Each row comes from the steps of one walk. Every step used is in the known rows, and no mark comes twice. Write the walk behind each row, first mark first.
In the rows, zero is written as 128.
Known rows:
savufi, bosopa, riter, mipal: [ 88  78 110 128 131 133 170 146 167  36 149 134 122 136 117 133 152 106
 144  94 147 103]
tupo, savufi, bosopa, riter: [136  71 149  96  65 120 114 144 152  67 151 138 142 153  97 130 142 119
 121  96 124 147]
kovuv, gugit, bosopa, savufi, tupo: [107 146  77 146 100 136 142 135 128 129 130 104  36  55 154 203 115 131
 133  55 125  89]
riter, mipal, bosopa: [139 108 124 143 201 142 170 141 170 138 100 128 164 128 145 120 143 135
  92 126 132 110]
gugit, bosopa, savufi: [163 127 117 114  91 116 132 133 124 229 142 117 146  94 159 170 130 125
 135  49 134 105]
gugit, kovuv: [130 162 146 143 149 126 122 143 116 175 117 100 186 156 176 155 153 132
  90 209 114 137]
riter, mipal: [167 144 115 168 202 135 146 141 150 126  71 134 173 125 158 117 126 130
 114 134 147 131]
riter, bosopa, savufi: [148 116 135 102  41 110 109 104 137 148 166 156 200 112 134 116 119 112
 132 145 142 133]
tupo, bosopa: [120 150 124 149 120 123 103 109 100 142 102 139 162 142 113 126 143 144
 121 179 138 149]
mipal, bosopa: [139  99 152 135 137 135 162 146 158 158 117 123 189 146 136 132 146 139
  79 150 114 145]
riter, bosopa: [129  93 127 132 117 118 123 112 143 120 141 152 237 140 119  94 115 124
 102 182 142 159]
savufi, tupo, bosopa: [103 148 108 165 141 136 121 104 111  56  73 133 111  97 137 139 150 132
 113 205 143 126]
kovuv, gugit, savufi, bosopa, riter, mipal: [ 95 127  97  94 106 127 170 169 168  33 178 134  57 141 115 155 110 117
 145  35 146  77]
riter, mipal, bosopa, gugit: [132 118 129 147 229 144 145 117 140 185 118 127 115 128 101  84 123 139
 147 105 114 117]
tupo, savufi, bosopa: [146  87 139 127 127 123 105 147 146  98 115 134 176 132 112 116 124 132
  91 130 134 157]
savufi, bosopa: [102  86 128 137 125 130 153 153 141  81 125 128 190 130 128 130 138 124
 102 167 139 142]
savufi, tupo, bosopa, gugit: [ 95 154 111 167 165 139  92  79  83 102  80 130  57 102  96 106 125 134
 165 185 124 131]
bosopa, riter: [149 104 141 122  72 126 147 143 140 124 131 136 160 163 128 138 142 121
 129 127 120 163]
kovuv, gugit: [133 154 112 167 130 129 130 146 128 135 112 127 148 149 120 151 107 150
 102 154 116 174]
kovuv, gugit, bosopa: [106 131  90 159 151 128 137 141 113 191 133 105 128 124 107 174 100 154
 107  80 119 148]

Write each row's walk:
[169 144 120 137  83 133 141 134 149  67  80 130 107  68 194 153 143 112
 122 144 138 117]	bosopa, savufi, tupo
[120  82 159 105  69 134 169 145 167 141 161 127 154 169 117 139 160 126
 109 114 104 134]	mipal, bosopa, riter
[157 120 155 101  70 127 149 139 155 184 145 129 153 116 151 153 152 130
 114 115 118 120]	mipal, bosopa, savufi
[ 52 121 142 135 158 127 109 124  97 158 163  93 127 147 118 122 143 127
 141 192 106 124]	savufi, bosopa, gugit, kovuv
[151 119 130 105 148 123 115  99 123  68 134 152 119  94 134  66  83 105
 141 137 145 117]	riter, bosopa, gugit, savufi, tupo
[139 109 118  77 112 124 179 164 179  44 159 140 108 129 149 131 131  98
 144  43 163  68]	gugit, savufi, bosopa, riter, mipal
[ 56 185 127 157 180 138  76  76  62 123 118  98  41 115 127 133 154 136
 155 232 112 105]	savufi, tupo, bosopa, gugit, kovuv
[114 167 135 149 144 126  74  81  70 189 121 137 119 146  75 101 121 148
 171 159 119 157]	tupo, bosopa, gugit
[157 185 142 100 132 115  81  98  71 190 137 143 100 141 101 101 107 139
 172 116 137 134]	tupo, bosopa, gugit, savufi
[ 86 125 119 131  78 136 129 100 121  43 112 135  71 121 121 145 164 120
 145 163 133 117]	savufi, tupo, bosopa, riter
[176 144 142  99 216 134 151 134 147 187 137 135 104 130 135  89 102 131
 143  58 126  93]	riter, mipal, bosopa, gugit, savufi
[142 171 118 114 124 127 128 118 115  63  84 139  89  93 171 145 131 122
 111 153 161  98]	gugit, savufi, tupo, bosopa
[129  87 142  61  39 116 168 168 161  58 178 134 137 143 145 139 137 100
 129  77 144 114]	gugit, savufi, bosopa, riter
[202 159 150 110 136 119 116 135 116 188 118 140 141 138 140 100  90 127
 153 104 126 150]	bosopa, gugit, savufi
[135 102 141 132 148 124  79 121 114 143 131 134 127 129  69  83 102 135
 146 113 116 168]	tupo, savufi, bosopa, gugit
[101 134 152 119 158 125  63 121  92 169 153 100 113 147 100 115 125 135
 132 164  97 130]	tupo, savufi, bosopa, gugit, kovuv
[183 153 134 128 157 130 133 131 122  99  87 134  81  95 167 108  99 117
 142 128 131 128]	bosopa, gugit, savufi, tupo
[ 95 112  98 131  84 127 148 139 125 176 175 109  98 150  90 182 120 141
 132  36 109 126]	kovuv, gugit, bosopa, riter
[120 169 147 143 172 128  90 116  83 219 133 101 137 152 139 123 131 136
 145 195  97 150]	bosopa, gugit, kovuv
